Each row comes from the steps of one path. Every step used is in the known rows, and no mark comes twice. Write the path behind each row, first mark first.
Known rows:
zeme > denif > gare > razu > mevug: [-39.1  -8.2 -16.8 -25.5   2.1 -10.7   8.5  15.1 -19.9 -37.9  18.7 -23.4
   6.5   3.8  19.8 -16.7  -3.4 -22.4 -28.6   2.1   7.7   3.1   0.8]
kome > gare > razu > mevug > denif: [-20.4  -2.9 -11.0 -21.6  15.9 -39.4   1.2  -7.4 -37.7 -43.7  15.1 -49.2
  -3.8  -3.6   5.5 -11.6  26.9 -25.1 -25.2   9.1   3.6   0.0  25.3]
zeme > denif > gare: [-20.8 -13.7   4.9   6.3  -7.2   4.8  15.5  38.1  -4.0 -16.1   4.9  18.2
  -1.7  19.9   5.1 -11.6 -17.7 -12.9  -2.2  -2.3   2.9   9.2 -17.8]
gafi > mevug > dedel: [  3.8  10.9  -1.6  20.1 -11.9  39.8 -16.2   3.0  22.6  20.1  13.5  31.7
 -31.9  -4.1  -5.9   1.2   2.7  10.2  -5.9 -14.8 -10.4 -35.9 -23.8]
denif > gare > gafi: [ 21.9  -8.7  -1.0   3.8 -18.1 -13.7   9.4  20.6  -9.5   2.2   2.3  -2.8
  -6.8  10.9  -9.1 -12.2 -23.1   7.2  31.3  17.3   6.0 -13.2 -25.5]
razu > mevug > dedel > zeme: [ -4.5  26.8   5.1  -6.5  -2.9  15.4 -13.6 -34.9  48.1  15.9  -5.1 -16.6
  23.1 -11.2  -2.6  22.4   8.4  -0.6 -21.7 -33.3   9.1 -11.0  17.4]
dedel > zeme > razu > mevug > denif: [-14.0  26.8  11.5  -7.9  34.3  -9.7 -11.5 -37.5  16.4  -1.5 -15.8 -41.8
  12.5 -15.5 -12.1  26.2  33.1 -46.1  14.3 -19.2   2.8  24.9  28.5]
razu > mevug > dedel > zeme > denif > gare: [-21.3   2.9  14.2 -13.0 -17.6  -1.1  10.9  -2.5  31.0   7.6  -3.2  -2.3
  36.9  14.7  13.1   4.0 -16.9   0.7 -30.6 -20.1  15.5  15.5  18.4]
kome > mevug > dedel > zeme: [  9.5   1.4  27.3   0.6 -16.0   8.8 -14.4 -13.5  15.0  24.3 -14.3  -1.3
   9.2   5.0   6.7   4.0  -8.4  25.6 -19.9 -20.5  -9.5 -18.7  27.4]
mevug > denif > gare > dedel > zeme: [ 11.6  -8.8  -5.6   2.7   8.5 -13.2  15.5  -7.1 -16.7  -2.0 -20.1  15.3
  20.3   1.3   9.6   7.6   0.0  26.3   1.4  12.8   2.2  27.6  15.2]
mevug > denif > gare: [-16.5  -3.8  -0.1   4.7   4.7 -17.6  12.5   8.4 -29.5 -21.9  -4.1 -12.3
 -11.6  12.6   3.2  -7.0   7.2 -18.7   8.9  10.4  -4.3   7.5  -1.9]
kome > gare > razu: [ -0.3 -10.4  -6.3  -0.2  -6.3 -10.5 -15.8   2.9 -27.2 -24.7  21.1  -4.9
 -27.7  -1.1   3.2 -17.7   8.1  10.9 -16.2  15.9 -22.6 -21.9   1.6]
dedel > zeme > razu > mevug > denif > gare: [-20.1  11.8  13.5  -6.6  19.8 -28.4  -3.7 -32.7 -12.7  -1.9 -16.7 -43.8
  12.0   1.1  -2.1  11.3  20.3 -29.9  17.2   1.3  -9.1  37.9  34.8]
kome > gare > gafi > mevug > razu: [ 33.3 -25.5   4.4  -9.1 -21.8 -11.9  -6.8  44.9 -16.5  -7.7  12.6  25.2
   2.0  -8.5 -18.4 -23.6 -15.8   6.8   9.8   7.6  -4.8 -14.7 -16.9]
gafi > mevug: [ -0.8   8.4  -5.0  19.9  -0.3  28.9 -20.8  14.5   9.7  -4.0   7.6  30.6
 -30.2 -12.5 -16.9   2.4  10.6  -7.5   4.9 -14.5 -15.9 -19.9 -27.1]
mevug > dedel > zeme > razu: [ 11.9  20.4  20.3  15.3  -1.2  28.5 -25.3 -36.2  40.6  39.8  -4.0   2.1
 -14.4  -6.9  -5.7  19.7   5.5   9.1  12.8 -10.0 -16.7 -13.5   5.7]
denif > gare > razu > mevug > dedel: [-23.8   4.7 -17.8 -19.4  -9.2  -3.9  -6.7 -24.8 -17.0  -7.8  22.4 -37.2
 -11.4   4.0  27.1 -18.8  -2.1   9.3 -28.0   8.1  -2.4 -29.0   9.7]
gare > razu > mevug > denif: [-28.2  16.3 -24.1 -26.5  28.9 -14.9  -0.9 -19.5 -16.3 -43.2   9.6 -52.6
  -0.6 -18.9   6.6   5.3  33.9 -42.6 -17.8  -6.7  13.1 -10.6  12.5]
gafi > mevug > dedel > zeme > denif: [  4.7   6.3  13.7   6.2 -23.9  34.5  -9.3  11.6  48.7  18.3  -1.1  51.4
   5.5  -7.3  -3.4  16.2  -3.4  10.1 -24.4 -24.8  -1.2  -4.7  -9.6]
kome > mevug > dedel: [ -2.8  -7.4  15.8   9.7  -5.7  16.8  -3.6   3.2  -1.6  18.2   1.2  -7.1
 -14.2  19.6   9.1 -12.6 -11.5  11.2 -13.3 -13.9   0.5 -35.3   5.2]
zeme > razu > mevug > dedel: [-15.5  19.0   5.2   8.3  20.7  28.5 -11.0 -30.0  30.1  28.0  14.2 -31.5
 -19.4   6.3  -2.8   7.0   6.0 -24.3   8.2 -15.4  10.3 -22.9  -3.8]
gafi > mevug > dedel > zeme > razu: [ 15.7  18.4  17.9  22.7  -9.5  37.3 -36.3 -27.8  37.9  45.0  -1.3  26.8
 -27.8 -12.2 -12.4  15.6  11.0  17.2   9.4  -9.0 -28.7 -14.1  -0.7]
dedel > zeme > denif: [ -0.8   9.1  12.9  -1.3  -2.6  14.9  -2.2  14.1  41.5  -8.2 -10.3  25.7
  22.4  -8.7 -12.5  21.5   1.5 -15.2 -11.4 -27.0   3.9  12.7  -2.2]
denif > gare > dedel: [  4.1 -16.1 -16.9  16.7   4.9  14.6  12.9  12.3 -15.6   6.6   5.0  26.2
 -11.4  11.5  12.2 -11.6 -17.5  30.4   8.5  16.1   4.0  -1.0 -18.6]
mevug > dedel: [  1.4  12.6   1.2  12.4  -2.6  30.8  -7.1  -6.4  28.1  15.1   9.6   5.4
 -18.3   3.8  -0.5   5.3  -3.1   3.6  -3.9 -14.6   2.0 -37.4 -17.4]
denif > gare > razu: [-10.9  -5.3 -17.9  -4.9  -8.9  -6.3 -14.0  -2.0 -35.0 -25.4  15.2 -11.8
 -27.7  -2.8  15.5 -18.0   3.7  12.0  -6.4  20.2 -24.7 -19.0  -5.3]

Which path is each row?
[ 19.4 -21.8  -6.7 -16.0 -24.9  -8.1  -1.5  39.7 -26.0 -10.1   7.0  18.6
   4.5  -9.4  -5.8 -25.0 -18.8   7.7  19.2  11.4  -8.2 -12.9 -24.8] => denif > gare > gafi > mevug > razu
[ 32.6   3.0  -7.0  11.0 -14.3  15.1  -7.5  23.3  14.0  11.4   5.4  22.6
 -20.8 -13.3 -28.2  -0.1  -7.3  -0.9  27.0  -0.7   2.5 -25.8 -41.4] => gare > gafi > mevug
[ 27.8 -13.0  12.4  -1.1 -37.4  -9.9   7.6  38.4  11.1   6.9  -9.2  41.4
  17.4   0.3 -12.9  -3.2 -26.1  15.3  11.1   7.3  -2.7  18.6 -16.9] => dedel > zeme > denif > gare > gafi > mevug
[-26.3  -0.2  -5.0 -33.9  -7.3 -18.9  -2.3  -3.1  -3.9 -32.0   1.9 -16.3
  30.0  -8.0  18.0  -2.7   3.5  -6.8 -36.4  -3.2  -4.6  19.5  24.5] => dedel > zeme > denif > gare > razu > mevug
[-16.9  -9.5 -20.4  -3.9  29.1 -13.1  30.6   0.4 -26.5 -13.5  -1.9 -18.0
  16.0  11.7  13.0  -4.9   1.1  -7.6  -0.7   8.2  29.2  16.4   3.8] => razu > mevug > denif > gare > dedel
[ 12.5  -4.5  -2.9   2.3   9.6  29.6  12.7  16.2  40.0   4.1  -8.4  47.6
  29.1  -7.7   1.3  20.8 -10.1  13.5 -11.9 -15.1  19.1  15.9 -10.6] => gare > dedel > zeme > denif
[ -9.5  26.8  11.4   0.0  20.2   8.8 -24.0 -36.7  34.0  12.4 -10.4 -25.0
   6.7 -17.0 -15.9  23.1  19.0 -23.9  14.4 -24.5  -9.5  11.1  15.8] => dedel > zeme > razu > mevug
[-32.0   4.6  -5.7  -8.5  18.6 -26.6  14.9  -2.1 -27.2 -25.2  -3.2 -40.7
   7.7  10.5   2.5  -3.5  12.6 -37.0  -0.5  -3.9  11.7  14.4  11.7] => razu > mevug > denif > gare
[-11.1  -6.1  15.3  -1.7 -17.1  -3.1   4.8  19.2  13.1  -9.1 -10.1  24.2
  19.8   6.6   1.9   4.0 -11.6   1.3 -10.7  -8.2  -8.4  25.6   4.2] => dedel > zeme > denif > gare
[  3.0  13.9  -6.0  -2.7  46.0   2.3   4.6 -34.6  15.6  10.8 -16.2 -20.4
  20.3 -14.8  -2.3  27.3  21.2 -15.7  13.5  -7.6  18.9  27.6  20.0] => gare > dedel > zeme > razu > mevug > denif
[-21.8  18.4 -26.4 -19.2  16.5   4.8 -15.9 -17.2   0.1 -28.8  16.0 -34.8
  -9.2 -22.4   3.4  -0.6  22.5 -21.4 -17.2 -12.4   1.3 -24.3   1.4] => gare > razu > mevug
[-28.1  19.2   0.9   0.9  44.0  -2.4  -0.1 -19.4   0.7  -7.7   0.2 -46.6
  -9.8  -2.8 -10.8  12.0  28.6 -59.6  21.6 -12.8  13.1   8.1   6.2] => zeme > razu > mevug > denif
[ 17.7  -9.0  -6.1   8.9  -4.1   6.6   1.2  -5.4  -0.6  11.7 -12.5  32.9
  14.5  -1.3   7.4   3.1 -12.9  45.7   2.0   9.9 -10.1  14.3   4.8] => denif > gare > dedel > zeme
[-15.4  -3.5 -15.7 -12.6   3.5 -23.4   2.1  -3.1 -51.9 -37.0   8.2 -27.2
 -18.7  -0.7  17.7 -13.6  15.7  -7.7  -6.6  24.0 -15.4  -4.5   6.0] => mevug > denif > gare > razu
[ 12.2  -7.0   1.4  11.5  20.9  -6.7   8.7 -20.6 -19.4  16.7 -18.2   6.6
   3.1   3.7   6.4   8.5   3.6  16.8  25.3  25.0  -7.5  33.2  15.9] => mevug > denif > gare > dedel > zeme > razu
[-34.6   4.3   1.5  -0.6  30.0 -20.5   7.2 -16.1 -28.4  -7.8  -1.3 -49.4
 -10.7  14.0   1.6  -5.9  15.4 -44.8  22.4   7.4   2.1  18.2  13.0] => zeme > razu > mevug > denif > gare
[ 42.0  -1.5  11.4   6.3 -47.9  -2.7  -7.0   0.1  13.3  36.6  -4.7  27.1
   1.3  -0.4  -5.4  -4.6 -25.3  47.0  10.0  13.8 -11.2 -13.9  -7.4] => denif > gare > gafi > mevug > dedel > zeme
[-13.0  16.5  13.0 -15.2  -1.7  18.2   5.9  -6.4  58.6   7.9  -3.0  -0.8
  38.0  -2.4   2.1  21.9  -1.5 -16.7 -33.5 -38.2  26.5   2.7  11.1] => razu > mevug > dedel > zeme > denif
[ 15.7  -8.1   2.2  18.5   7.0  10.6  -6.8 -17.5  -4.9  29.6 -11.4  23.4
  -5.9   4.5   7.0   2.4 -10.4  37.5  23.3  20.4 -19.0  19.5   4.2] => denif > gare > dedel > zeme > razu
[ 12.9  21.9  11.2   6.5 -12.7  24.0 -16.9 -24.3  43.9  20.1  -5.6  12.3
   3.7  -8.9  -3.8  20.4   3.1  18.3 -12.5 -22.2  -8.2 -17.9   5.3] => mevug > dedel > zeme
[  3.1 -19.3 -18.4  18.4   9.6   4.4  16.9  21.7 -36.3  -2.3  -0.8  34.5
 -16.2   7.5   8.2 -12.8   0.0  19.7   5.7  20.4   0.2   9.6 -17.2] => gafi > mevug > denif > gare > dedel
[-12.3  11.4  -6.8 -24.3 -17.7 -11.3 -18.7 -42.4  -1.5  -2.7   6.9 -31.4
  13.0  -7.8  24.3  -3.6   3.9  25.1 -35.7   1.5 -14.3 -12.8  32.6] => denif > gare > razu > mevug > dedel > zeme
[  7.6  13.6  -4.4   5.8  32.7  21.1  -9.6 -33.6  31.2  24.4  -7.8  -1.9
  12.9 -17.2  -5.4  22.8   7.8   4.1  13.2 -11.0   7.9  14.3   9.9] => gare > dedel > zeme > razu > mevug
[ 18.5 -21.4   5.6   5.5 -39.1   7.8  21.7  44.8   8.4  21.1  12.3  36.7
  -8.5  23.0  -0.7 -19.8 -39.4  16.0   7.4  14.4  17.4 -18.3 -36.6] => zeme > denif > gare > gafi > mevug > dedel
[  7.4  19.8  15.7  14.0  10.1  18.3 -27.2 -25.1  28.6  18.1 -11.6   0.5
 -12.0 -16.0 -17.9  22.3  15.4  -7.6  24.3 -10.7 -23.2   4.1   6.0] => dedel > zeme > razu
[-14.9  -3.5 -12.0 -13.9   6.7 -18.7 -12.1  -5.5 -22.2 -30.2  23.0 -31.2
 -11.5  -5.6   5.1 -16.2  13.2  -5.4 -26.5   4.2  -8.0 -14.1  14.3] => kome > gare > razu > mevug
[ 15.3  -9.3  -1.3  -3.8  -6.6 -33.4  23.7  18.4 -26.1 -10.9  -7.2 -19.0
  -0.5  12.3  -6.9 -10.2 -10.2 -13.4  31.7  21.8  16.2  -1.7 -13.6] => mevug > denif > gare > gafi
[ 27.0   4.2  -4.9   5.1   0.2  -6.0   8.5  22.3  -0.1  -4.3  -2.2   6.2
 -12.0 -12.2 -25.4   4.9   7.1 -19.8  26.9   4.9  13.5 -13.2 -29.1] => gare > gafi > mevug > denif
[-17.7  19.3 -22.2 -17.9   4.9  14.5 -13.0 -28.7  10.9  -8.6  22.5 -34.8
 -10.4 -13.9  16.1   0.5  13.2  -6.6 -30.9 -11.8   9.1 -40.3   2.6] => gare > razu > mevug > dedel
[  9.5 -27.4  13.6  -1.6   5.3 -26.4  18.4   2.6 -47.0   1.3 -28.0   2.3
  25.9  15.7  20.4  -9.6  -9.6  33.2  -8.0  15.6  -0.3  27.7  36.8] => kome > mevug > denif > gare > dedel > zeme
[ 19.2 -24.4   9.9   7.4  -3.4   4.4  16.0  27.0  19.1   4.1  -4.0  52.7
  25.2   9.4   0.4   4.3 -18.0  30.6 -20.7   1.0  12.0  26.0   4.8] => kome > gare > dedel > zeme > denif
[-16.6 -11.9 -13.2   5.3  42.8  -7.2  22.1 -12.7 -30.3   5.0  -0.6 -27.7
  -3.2  16.8  14.0  -6.5   1.9 -16.0  22.3  20.4  19.3  22.3   4.5] => zeme > razu > mevug > denif > gare > dedel
[ -9.9  -6.6  -1.4  12.4  -0.9  -7.9   0.7  20.0 -35.5 -15.5  -0.5  10.3
 -22.9   5.0  -3.8 -10.7  10.6  -9.9   7.8   8.1 -17.0   7.9  -9.3] => gafi > mevug > denif > gare
[ -0.3  -8.3  18.1   7.7 -37.5  15.4  -1.6  17.3  20.0  19.0  -2.0  49.1
   5.8   9.9   6.7  -2.5 -16.9  26.0 -24.3  -6.1 -14.3   8.4  -4.5] => gafi > mevug > dedel > zeme > denif > gare
[ 33.5 -17.2   6.6  10.2 -12.8 -29.5  11.0  33.1 -22.4  -3.7   3.1  10.1
 -15.6   5.4 -23.0 -12.8  -1.4  -4.2  20.1  20.8   5.2  -2.4 -16.4] => kome > gare > gafi > mevug > denif
[ -0.2  -1.5  -8.2 -17.6   5.5 -41.9  28.8   7.2 -20.9 -16.2  -3.9 -47.2
  18.2  10.2  -6.4  -6.4  -5.0 -31.2  22.2  10.5  30.0   7.4  -2.3] => razu > mevug > denif > gare > gafi
[ 38.5 -16.9   6.5  16.3 -24.9  -9.2  -2.9  35.4  -6.9   8.4  11.4  27.7
 -20.5   4.5 -26.8 -17.4 -15.2  15.3  20.0  15.7  -4.4 -17.3 -23.9] => kome > gare > gafi > mevug
[ 13.6 -20.6   0.5   3.0 -28.8  -2.5  19.4  56.4  -2.9   0.1   7.3  36.9
  -7.5  13.4 -10.0 -17.7 -30.6   0.3  18.5  15.9   8.8  -0.3 -38.8] => zeme > denif > gare > gafi > mevug
[ 18.1 -10.2  -7.6  10.0  -1.4  -5.2   5.4   3.9 -20.1   4.7 -17.5  39.1
   7.4  -6.9   4.7   4.6   4.0  34.6   0.4  14.4 -12.1  28.2   5.4] => gafi > mevug > denif > gare > dedel > zeme
